Every row comes from one small tree of marks. The marks that hang from a mark follow it in brackets, in the order of their numbers. Every link used is in the known rows. Which tree was each row made from?
Known rows:
Q982{Q170{Q183 Q744{Q528}}}: [-34.5  55.3  -7.9 -51.3 -33.8  16.7  34.1 -36.2 -50.8  -5.1  11.2 -15.9
 -29.0 -32.6 -30.3 -14.9 -12.8  18.9   4.4  54.3   8.9  23.2]
Q982{Q170{Q744}}: [ -4.9  46.8  -3.9 -37.8 -13.8  -3.4  10.6 -41.6 -41.8   0.7  -1.7 -21.0
 -10.2  -7.7 -15.4 -13.2  -5.0  28.7  14.6  63.2  23.8   0.8]
Q170{Q183 Q744{Q528{Q312}} Q982}: [-42.4  47.9 -28.5 -21.9 -22.2  35.4  27.7 -41.8 -34.3 -18.2  23.4 -27.1
 -31.3 -43.1 -53.6  -7.8 -32.8  21.2 -10.1  46.0  15.5  32.8]
Q170{Q744{Q528{Q605}}}: [  5.0  85.3 -19.6 -21.8 -14.2  16.9  19.2 -33.9   2.4 -23.8   0.3 -44.7
 -19.2   5.3 -24.3  -9.7 -34.8  16.2 -19.4  44.4  -1.3  34.1]
Q982{Q170}: [  8.8  26.2   4.1 -18.8 -33.3   9.8   1.1 -44.9 -38.2  42.8 -14.1 -10.0
  -8.3   0.4  -8.9  -7.5 -25.8  15.8  11.4  67.5  19.2  14.8]
Q528{Q312 Q605 Q744}: [ 24.2  30.7  -8.5   4.2   5.2  61.1  13.2 -41.7   5.8  11.2  -0.2 -28.5
  10.4 -20.0   1.7   1.9 -56.2  42.1 -36.7  50.0   4.9  42.1]
Q982{Q170{Q183 Q744}}: [-32.5  39.3   8.5 -43.3 -14.9  -3.4  36.8 -44.1 -53.7   6.9   4.1  -6.0
 -16.0 -30.7 -22.8 -16.2  -3.5  38.2  13.2  69.0  19.9   0.1]
Q744{Q170{Q183 Q982} Q528{Q312}}: [-26.5  19.4   6.6  12.2 -42.2  29.9  25.8 -48.9 -41.0  30.3  -2.2 -22.1
 -14.6 -35.0 -41.2   2.9 -48.5  30.1   6.3  48.9  19.3  38.4]
Q605{Q528}: [ 42.4  36.5 -20.8 -21.7 -40.0  15.6  -5.3 -51.7 -13.9  29.5  -6.6 -20.1
 -12.8   9.3  -7.4   8.4  -3.4  30.4  -0.4  46.2  14.9  15.8]
Q744{Q528{Q312{Q674}}}: [ 38.4  58.7 -52.3  12.4 -10.0  49.6  -1.0 -48.6  11.2  35.3  15.9 -33.0
 -12.0   6.5 -15.2   5.5 -63.8 -19.3 -18.0  59.7  15.0  50.7]
Q982{Q170{Q183}}: [-18.7  20.7  18.6 -26.2 -35.2  10.0  29.1 -48.2 -54.1  44.4  -8.4   3.7
 -11.9 -22.4 -16.3  -9.8 -19.9  24.1   9.5  70.1  14.9  13.9]
Q674{Q312}: [ 39.8  38.9 -19.5  -2.4 -19.4  16.6  -1.2 -49.7   8.8  43.2  -6.7 -49.2
  -2.0  15.8 -11.4  -8.1 -52.1   8.0  -2.0  50.2  26.4  27.1]
Q982{Q170{Q744{Q528}}}: [ -8.2  62.3 -21.5 -43.0 -31.6  11.5   6.3 -33.5 -37.2 -11.2   6.1 -29.2
 -24.4  -9.3 -23.2 -14.8 -17.3  11.6   4.6  53.4  12.2  25.1]
Q744{Q170{Q982}}: [ 10.4  20.0  24.0   6.9 -31.1  -7.7  -0.6 -47.4 -43.0  43.8 -31.1 -22.1
  -5.5  -1.3 -28.7  -2.7 -21.5  37.4  22.1  54.8  42.6   7.5]
Q528{Q744}: [ 40.6  33.6  -7.5 -30.0  -3.3  25.4  -1.6 -44.0 -25.3  14.2 -14.1 -23.1
 -13.5   2.2   0.3  -6.2 -10.2  34.9 -14.3  43.0  30.5  31.9]
Q528{Q312{Q674} Q605 Q744}: [ 36.5  38.7 -16.9  17.0  24.0  80.0  16.8 -41.2  18.7  34.1  10.7 -29.1
  24.6 -21.8   6.6   4.3 -73.9  29.3 -41.0  70.9  16.9  34.7]
Q744{Q170 Q528}: [ 31.7  52.9  -3.4  -4.8 -39.6  -9.8   2.0 -51.1 -22.1  25.3 -23.3 -33.4
 -19.4  27.1 -16.5   0.8 -29.9  13.7  11.7  39.9  21.2  40.1]
Q528{Q312 Q605 Q744{Q170{Q982}}}: [ -0.5   5.9  28.0  24.6  -3.3  55.6  12.8 -38.4 -18.8  27.2 -13.7 -30.9
  25.3 -46.0 -15.2   5.2 -59.7  68.4 -16.3  53.8  25.0  24.6]

Write each row's tree:
[ 19.7  -7.0   3.0  -3.4 -26.4  54.9  -6.6 -44.9 -34.5  23.9  -0.9 -29.2
  13.8 -48.1 -11.5  17.1 -22.4  77.3  -5.4  44.6  31.7  14.3] | Q605{Q528{Q312 Q744{Q170{Q982}}}}
[-12.2  30.4   9.2  34.5 -35.0  45.3  11.8 -39.6  -9.3  27.6 -11.7 -38.0
   7.1 -22.6 -32.9   8.4 -78.1  25.3  -7.5  50.8   6.3  41.7] | Q744{Q170{Q982} Q528{Q312 Q605}}
[-22.7   6.3  58.2  -0.8 -11.5  43.9  41.4 -37.3 -46.5  31.8 -26.2 -15.6
  16.5 -57.9 -19.0  -6.5 -35.6  77.1 -11.0  56.9  30.7  14.4] | Q528{Q605 Q744{Q170{Q183 Q982}}}
[-20.9  67.1  -7.9 -16.1 -24.8  38.4  13.7 -23.3 -14.7 -21.4  -1.8 -42.8
 -15.4 -21.1 -41.9 -11.9 -39.1  20.0 -19.6  46.8  12.0  28.6] | Q170{Q744{Q528{Q605}} Q982}
[-40.6  45.2 -23.4 -33.0 -23.9  28.0  33.7 -42.5 -38.2  -9.3  27.2 -20.0
 -22.8 -40.3 -29.4  -7.0 -35.7  18.2  -0.8  58.9   0.5  31.9] | Q982{Q170{Q183 Q744{Q528{Q312}}}}
[ 13.8  57.9 -28.4  17.1 -26.6  47.9   9.1 -42.8  18.4  13.2   4.7 -38.2
  -8.5   2.3 -15.7   4.7 -76.0   2.4 -27.6  45.9 -12.5  58.5] | Q744{Q528{Q312 Q605}}
[-32.8  38.6   4.1 -33.0 -13.1   5.0  31.7 -43.4 -52.2  -2.7   0.1 -15.0
 -26.1 -32.3 -47.6 -16.1  -0.5  39.2   3.3  55.8  34.4   2.8] | Q170{Q183 Q744 Q982}
[-36.1  54.8 -10.8 -40.6 -29.9  21.9  27.8 -36.4 -49.2 -18.8   6.9 -25.5
 -37.6 -35.5 -51.4 -16.4  -8.9  22.0  -6.5  44.3  25.2  24.7] | Q170{Q183 Q744{Q528} Q982}
[ 56.2  24.7 -40.1 -10.0   3.1  78.2  -3.5 -46.5   4.4  34.4  22.8 -25.1
  16.1 -28.2   4.5  14.3 -34.6  37.3 -29.4  58.1  22.2  23.8] | Q605{Q528{Q312{Q674} Q744}}
[ -5.3  18.2  28.0  13.3   4.2  40.9  46.7 -52.6 -14.7  27.0  -8.4 -18.5
  20.7 -38.9  -1.8   4.8 -54.2  71.8 -15.9  57.3  11.1  32.6] | Q528{Q312 Q605 Q744{Q170{Q183}}}
[ 12.0  51.4  -4.6  30.2 -27.5  27.0  17.7 -48.0   8.8  24.5  -9.3 -41.0
   5.3   5.7 -13.3   8.2 -76.9  22.2  -7.7  49.2  -4.5  49.2] | Q744{Q170 Q528{Q312 Q605}}
[-10.2  -0.2  42.3 -17.3 -18.4  24.9  28.2 -45.4 -63.9  32.3 -22.7 -10.4
  -0.7 -46.5 -22.8  -5.9  -9.4  68.7   3.7  50.7  46.2  13.0] | Q528{Q744{Q170{Q183 Q982}}}
[ 58.4  16.8 -18.8   3.6   0.3  55.5   3.7 -53.4  -3.1  45.9   9.2 -29.0
  26.2 -26.3   9.8  18.7 -30.9  59.4 -10.4  59.7  32.5  15.5] | Q605{Q528{Q312{Q674} Q744{Q170}}}
[-21.6  27.1  22.8  -5.9 -51.2  13.7  24.4 -45.2 -54.5  34.5 -20.3 -17.6
 -20.8 -25.4 -43.5  -3.4 -30.4  27.4  10.9  47.0  29.0  28.6] | Q744{Q170{Q183 Q982} Q528}
[ 26.3  57.8 -11.8  43.4 -10.8  47.5  20.4 -45.0  23.3  50.6  -1.0 -39.9
  17.4   0.0 -11.7  11.2 -87.9   7.9 -12.4  65.7   7.3  42.7] | Q744{Q170 Q528{Q312{Q674} Q605}}
[ 25.8  65.5 -35.1  27.2  -7.9  67.9  13.1 -40.9  30.4  37.8  14.6 -36.8
   6.0  -0.1 -11.4   4.9 -89.5 -13.2 -34.1  66.0  -0.8  53.0] | Q744{Q528{Q312{Q674} Q605}}
[ 50.2  19.0   8.1 -25.5 -27.3  20.4   2.6 -48.9 -28.9  26.1 -18.6 -27.8
   8.4 -12.1   6.9  11.6   3.8  72.5   0.4  40.6  30.8  12.1] | Q605{Q528{Q744{Q170}}}
[ 48.2  32.7 -32.8   2.3  21.8  60.8   3.1 -48.8   0.2  36.0  11.0 -26.1
   9.4 -13.9   3.8   2.2 -48.3  21.8 -26.8  63.7  32.8  35.8] | Q528{Q312{Q674} Q744}
[-18.0  12.1  37.8  -0.1 -33.5  -4.5  27.3 -53.4 -57.4  48.2 -25.0  -8.7
  -7.7 -25.7 -35.7  -5.1 -17.4  46.9  22.0  58.6  40.1   7.7] | Q744{Q170{Q183 Q982}}
[ 47.9  26.2  -7.8  15.8  19.2  34.9   9.7 -53.3  -8.7  48.8  -2.9 -29.1
  21.5 -13.2   5.2   6.7 -46.3  41.7  -6.8  65.1  43.2  24.9] | Q528{Q312{Q674} Q744{Q170}}
[ 31.3  33.2  31.7   2.7  -2.3  22.3  19.1 -44.7 -15.1  28.2 -29.9 -30.5
  16.1  -8.1   4.5   0.3 -36.4  60.5 -11.2  50.5  23.3  24.7] | Q528{Q605 Q744{Q170}}
[-16.5  -8.0  24.0   0.7  -8.0  40.8  27.2 -49.4 -51.1  30.4  -6.5 -13.1
   5.2 -58.6 -23.1   2.0 -32.9  69.0  -1.6  53.7  36.5  22.7] | Q528{Q312 Q744{Q170{Q183 Q982}}}
[-25.5  59.8 -26.2   1.6 -15.2  53.4  15.1 -29.3  -3.3 -25.1  15.3 -48.5
 -10.2 -32.4 -43.5  -3.7 -61.0  20.0 -24.6  48.6   1.6  37.1] | Q170{Q744{Q528{Q312 Q605}} Q982}
[ -0.1  79.5 -38.2  -4.1  -7.6  33.0  18.8 -38.7  16.4 -24.5  15.9 -49.8
 -11.4  -4.5 -23.5  -1.2 -57.3  13.5 -24.8  45.2  -7.2  43.1] | Q170{Q744{Q528{Q312 Q605}}}
[-15.7  43.8   8.5  23.3 -27.8  27.2  44.6 -53.1  -4.0  28.9  -4.3 -26.7
   1.0 -21.5 -18.8   7.8 -69.7  31.9  -7.7  53.5  -8.0  49.1] | Q744{Q170{Q183} Q528{Q312 Q605}}
